Each row comes from the steps of one walk. Every step used is in the known rows, and no mark comes twice. Write the walk behind each row, first mark first.
Known rows:
ziba, tolevil: [ -2  17  -2   2   2   7  -2  -2  -7  -1  19  13   2  -4 -20  -7  -9 -12
  -1   0   3   6  -6  -3   4  -1  -6   5  -1   8 -17]
mone, modafeb, nopig, neluk, ziba, rege: [ -7   6   3  -5  -6   2  -3  -1   3  -9 -27 -16  -2   7 -12 -19   2 -25
  -8   7   4 -23   5  -6 -11   7  -1  -9   0 -16   6]
geti, dotu, bepi, neluk, nopig, modafeb: [  3  -8  -3  21 -13  -3   2   3  12   8 -19  -8  16   1 -10  32   2   3
   3 -10   4  12   0   6   6  -3 -18  -8  -8   7 -20]
geti, nopig, modafeb, mone: [  4 -19   4 -10   0   1  -8  -6  -9  -4 -10  15  11   0 -11 -13  -3  30
  -1 -21  10  22  -7   3   9  -1  -2  16   2  11  -9]
mone, modafeb, nopig, neluk: [-15   6   7 -14   3  -2   5  -7   3  -9 -21  -2   4   5 -18 -11   0 -16
  -7  -5   4  -8   2  -9 -13   2  -3 -15   7  -1  -5]
dotu, bepi, neluk, ziba, tolevil: [ 12  17  -6  23  -2   8  -3   3  -8  10  13  -3   7  -1 -26   7 -11 -21
   2  28  -3  15  -9  -1  11  -7 -21  10  -5   9  -7]
ziba, tolevil, geti, dotu: [ -9   9  -3  -5   3   4   3   4   7  11   7  -8 -10  -8   0  -7  -6 -10
   4  -5  -1   7   0  -2   2   5   3  12 -12 -10 -15]
neluk, bepi, dotu, geti: [  1   2  -2   9   2  -2   6   7   1   2   9  -5 -17  -1  33   2   4  18
   0  13  -5  -4   7   9   2   0  24   2   4   3  12]
mone, modafeb, nopig, geti, dotu, bepi, neluk: [ -6   1  -6  11  -8  -9   4   1  16   9 -30 -15  16   2  21  19  -4  -2
   7 -26   3   2   0  -8  -6  -5 -14   1  -3 -13 -17]
dotu, geti: [ -6   7   0   2   9   2   3   1  -3  -5  18  15 -13  -3  12   3   2  -3
   3   6  -8  -1  -8   9   0  -3   2   4  -1  -3 -18]
nopig, neluk: [  1   8  11  -8   9   0   4  -4  -1  -5  13  20 -10   0 -14  -5   5 -10
  -5  11  -1 -14   1  -2 -10   1   7  -8   8  10  -3]
mone, modafeb: [  0  16  11   8   0  -1   3   0   3  -7 -20  13   1   2 -18  -4  -3 -11
  -4  -2   9  -2  -3   3 -12   3   2  -2   3   1 -32]
neluk, bepi: [  8  15   8   7   1   2   2   3  -7  -5  -3  15   3   2   7  -4 -11   3
  -4  12   4   2   4  11  -1  -1  15   1   6  25   5]
modafeb, nopig, geti, dotu, bepi, neluk, ziba: [  3  -5 -12  14  -8  -5  -5   2   5  14  -5 -17  16   4  18  18  -3  -1
   8   4  -6   3   0  -6   7  -8 -13   0  -7 -12  16]
neluk, ziba: [  9  10   5  12   0   2  -7   2  -6  -2   6  12   1   4 -22  -5  -1 -10
  -1  28   1  -1  -4   6   0  -1   5  -2  -1   3   3]
dotu, bepi: [  4  23   8  12   9  -5  -1  -2   2   6  -4  17   5  -7   1   5   0 -11
   0  -4   1   0  -5   0  -1  -6  -4  -3  -4  20  -8]
neluk, bepi, dotu, geti, nopig, modafeb, mone: [  4 -33  -7  -6  -3   0   1   2  -5   0  -6 -16  -8  -2  33  -9   5  57
   1 -17   4  16   4   6  12  -1  19  21   6   1  16]
nopig, neluk, bepi: [  7   7  10  -5   5   2   8   0  -6  -7   3  11  -7   2   5  -6  -3   1
  -8  14   0 -13   9   3  -8   0  18  -5  13  25  16]
neluk, bepi, dotu: [ 8 10  7 10 -1 -5  1  7  1  3 -2  4 -3  1 11 -2 -2 14 -5 15  5 -3 11  5
  1  3 26 -2  6 17 17]
geti, nopig: [ -1   9   3  -2   5  -3  -7  -4  -6  -4   6  18  10   1  -4 -12  -9  -4
   0 -10   9   6  -4   2   9  -3  -1   6   5  11  -9]
ziba, neluk: [  0  11  12 -13   9  -2   3  -2  -5  -5   4  20  -6  -4   0  -3  -5 -15
  -5  -1  -3 -13   6   0  -8   3   2  -1   8  12   5]
tolevil, geti, dotu, bepi: [ -1  14   8   4  10  -8   4   4  15  17 -16  -5  -7 -11  22   4   3  -8
   5  -9  -3   1   2   2  -3  -1   6   5 -14   3  -4]
bepi, neluk, ziba, tolevil: [ 10   9  -6  15  -7  12  -4   5 -12   2  22   5   4   6 -41   1 -16 -17
   0  38  -2  14  -7   3  10  -1 -14  11  -1   2 -11]
tolevil, geti, dotu, bepi, neluk, ziba: [  9   5   5  19   2  -3   1  11   9  19 -11 -12  -3  -2   2  11  -5 -14
   6  29  -7   9   0   7   2  -1  -3  11 -14  -3   2]
ziba, neluk, nopig: [ -3   5   5 -12   4   2   2  -6  -5 -10  -3   9   0   2  -5   2  -6 -16
  -7  -4  -8  -9   4   1  -4   4  -6 -19   3  13  11]
tolevil, ziba: [  6  13   4  -1   6   5   0   3   1  -6  25  18   5  -5 -14  -1  -4 -22
   0  19  14   4  -4   2  -1   7  -1   2  -3   2  -1]
mone, modafeb, nopig, geti, dotu, bepi: [ -9   5  -5   4  -5 -12   2  -5  17   8 -35 -20  12  -4  30   9   5   1
   6 -44   5  -7   2 -15 -10  -4  -6  -7  -5 -17  -8]
mone, modafeb, nopig, geti: [-11   4  -2  -9  -4  -3   2  -3   2  -8 -19  -1  12   5   8  -5   0  -3
   2 -26   0  -6  -7  -5 -13  -2 -10  -6   2 -15 -19]

Write each row's walk:
[  3  17   4  18   5  -9  -3  -2  14  13  -9   7   3  -9  13  11   1  -6
   3 -12   8  -1   6  -4   1  -3  10  -2  -6  10  -3] -> geti, dotu, bepi
[15  9  1 32 -4 -4 -5  5  8 15 -6 -2  7  1 -7 19 -6 -9  3 28  4  8  4  2
  7 -3  1  5 -6  3  4] -> geti, dotu, bepi, neluk, ziba
[ 16  14   5  25   1   0  -3   5  -4   8  -1   9   7   3 -17  12  -6 -16
   1  34  -3   8  -6   6   5  -6 -12   4  -3  15  -2] -> dotu, bepi, neluk, ziba
[  5  -3   1  -7   4   0  -6  -5  -8  -5  12   1  -1   4 -18 -17   2  -9
  -3  14   3 -11   1  -6   3  -1   4  -2  10   1  17] -> geti, nopig, neluk, ziba
[ -3 -11  -9  -4   1  -4  -4   3   3   0  20 -21 -27  -2  24 -15  19  -1
   1   7  -5 -27   8  -5   5   5  15   5   3 -28  19] -> bepi, dotu, geti, nopig, neluk, ziba, rege
[ -5   6   8  -3   6  -3   2   6  10   8  -7   3 -10  -4   8  -2  -2  -5
   4   2  -2   1   3   6  -5   5  13   6  -9  -5 -12] -> tolevil, geti, dotu
[  5   6  -5  -3   1  10  -1  -3  -9  -2  25  -4  -9   0 -32 -12   3 -19
  -4  23  -4  -9   0 -10  -1   1  -2  -3   3  -3  10] -> nopig, neluk, ziba, tolevil
[-11 -19  -9  -2  -3  -7   1   3   4   1  14 -10 -10  -6  16   1  18  20
   6 -23   4  -3  -4   4   7  -3   1   9   4 -18 -17] -> bepi, dotu, geti, nopig, modafeb
[ -9  -5  -7  -1   6  -7  -2   0   3   3  17  -2 -11  -3  22  -5   7  12
   5 -11   0  -1   0  -1  10  -2  10   7   4 -13  -2] -> bepi, dotu, geti, nopig
[  0 -10   1   7 -13   5   2   5  -4  -8  -4  10  14  10 -32  19  -4   1
  -1  10   0  12 -10  15   3  -1 -23  -8  -1   9 -30] -> bepi, neluk, nopig, modafeb
[ -5   0  -8   8  -3  -9  -1   0  10  13  -5  -4  17   0  29  22  -5   2
   8 -16  -4   7   0  -5   4  -7 -13   1  -5  -3  -1] -> modafeb, nopig, geti, dotu, bepi, neluk
[ -4 -24  -7 -17  -3  -5  10   4  -4  -3   2 -25 -16  -7  43  -2   9  24
   0 -27   1 -15  13   4   0  -1  12  11  15  -5  18] -> ziba, neluk, bepi, dotu, geti, nopig, modafeb
[  3  -1  -2   2  -2  -5  -1   0   9   3   8  11  -3  -2  22   9   5  11
   7 -17   1 -11   4  -2  -7   1  11   3   0 -13 -11] -> nopig, geti, dotu
[ -3  -5   0   1  -9   2   0  -1  -2 -10  -9   5  11   4 -24   7   5   1
  -2 -10   2   3  -9   9  -1  -1 -14 -16  -3   5 -20] -> neluk, nopig, modafeb
[  2 -23   7 -21   0   6   1  -8  -8 -11 -21   5   1   1 -14  -1   0  20
  -8 -17  -6   8   0   1  -3   6  -9  -7   1  12  11] -> ziba, neluk, nopig, modafeb, mone
[ -1  -1  -4  -4  -3   1   0  -3  -4 -10   4   9   5   6   6   7   3   4
   3 -13 -10  -7  -9   2  -5  -1 -11 -15  -2  -4  -6] -> neluk, nopig, geti
[  4 -19   3  -3  -4   7  -4  -5  -6  -9 -18  10  10   5 -23   0   0  27
  -3  -9  -1  21  -9   6   4   3  -8  -6  -6  11  -6] -> neluk, nopig, modafeb, mone
[ -1  -6  -8   3  -7  -3  -2  -2   9  -3  -2  -1   3   3  16  15   4  10
   5 -20  -4  -6   2  -3  -2   2   2 -15  -5 -12  -2] -> neluk, nopig, geti, dotu
[  8 -21   0  16  -8   0  -2  -2   8   9 -30  -3  14   2 -10  25  -4  29
   1  -7   2  29   0   3  10   1 -12  -1 -11  13  -6] -> geti, dotu, bepi, neluk, nopig, modafeb, mone
[ -4  -9   3 -16  -5   2   5  -3  -5 -12 -10   1   3   0 -13   7   5  -7
  -5 -19  -4 -10   0   4  -8   3 -16 -16   4   6  -3] -> ziba, neluk, nopig, modafeb
[  7 -12  10  -4   0   4  -4  -2  -6  -4 -10  22   4  -1 -18  -5   3  28
  -3  -3   4  17  -7   6  -1   2   2  10  -1  11 -14] -> nopig, modafeb, mone
[ -9   2 -11 -12   0   9  -5  -6 -11  -2  19 -16   4   3 -28 -18  -2 -22
  -5  17  -4  -2  -1 -14   5  -1 -10 -10   0  -3  24] -> modafeb, nopig, neluk, ziba, tolevil
[ -6  -8 -18 -11   4  10  -1  -7 -13  -4  37 -20 -17  -3  -2 -17   3  -9
   3   3  -8  -6  -5 -10  10  -5  -7   9   5 -17   9] -> dotu, geti, nopig, neluk, ziba, tolevil
[-11  -3  -9  -6  -3  -6  -5  -3   7   2   0  -1  11   1  26   3   0   8
   6 -23  -1  -4   2  -7   0  -2   4  -5  -3 -13   5] -> modafeb, nopig, geti, dotu
[  2 -26  -6 -18  -3  13  -6   0 -18   3  -4 -23   0  -2 -20 -28  -5  19
   4  -7  -2  28 -15   0  12   0 -15  28 -10 -10   1] -> neluk, ziba, tolevil, geti, nopig, modafeb, mone
[-14  -8  -6 -13   5  -3   8   2   1  -1  10 -22 -15   2  34  -5   7  13
  -4   8 -10 -11  12  -3   0  -1  21 -11   9   2  38] -> modafeb, nopig, neluk, bepi, dotu, geti
[  8   4   7  -1   5   3  -1  -1  -6  -5  12   7  -9   4 -24  -8   6 -13
  -5  32  -3 -15   1  -3  -7   1   8  -9   6   1  12] -> nopig, neluk, ziba
[  5   9   8 -18  10   5   5   0  -2  -7  23  13  -3  -9  -5  -2  -4 -28
  -4  11   8  -7   5  -4  -8  10  -3   1   3   1  16] -> tolevil, ziba, neluk
[-14  14   4  -1  -1  -2  -1  -3   2  -7 -27   2  16   6 -15 -10  -9 -13
  -5  -8   8   5  -5  -2  -5   0  -5  -8   0   0 -17] -> mone, modafeb, nopig
[-12  -2  -6  -3  -9  -7   0  -3  13  -1 -25 -12  10   3  19   2   1   5
   4 -34   6  -6   3  -9 -10   1   2  -5  -1 -25 -13] -> mone, modafeb, nopig, geti, dotu
[ -9   2  -5 -12   1  -2  -3  -4  -4  -5   7   8  13   3  15  -3   0   1
   3 -17  -7  -3  -9  -2  -2  -4 -10  -5   0  -4   0] -> modafeb, nopig, geti
[  7   4   9  -2   3  -4   7   4   4   0   4  -1 -14   2   8  -3   7  12
  -8  20   2 -17  17  -3  -8   4  29  -9  13  16  28] -> nopig, neluk, bepi, dotu
[  4  -4  -2 -14   7   4  14   8   1  -3  27 -19 -24 -11  41   3   4  -2
  -1  15  -1 -13  15  -1  -4  10  20   4   7  -8  42] -> tolevil, ziba, neluk, bepi, dotu, geti
[ -3  -3  -5 -10   2   7   4   3   3   9  12 -26 -21  -4 -13 -12   4 -16
   1  18  -7  -9   5  -9  -4   6   7   5  -8 -18  13] -> nopig, neluk, ziba, tolevil, geti, dotu
[ 13   7   6  18  -4   5  -5   6  -9  -1  10  16   5  10 -31   5 -11 -13
  -1  46  -1   9  -4  11   4  -1  -6   6   1   6  -8] -> bepi, neluk, ziba
[ -3 -32  -6  -9   1  -3  -4  -2  -1   2   4  -5 -10  -4  15  -7  13  46
   4 -21   1  15  -4   1  11   0   8  19   1 -13  -2] -> bepi, dotu, geti, nopig, modafeb, mone
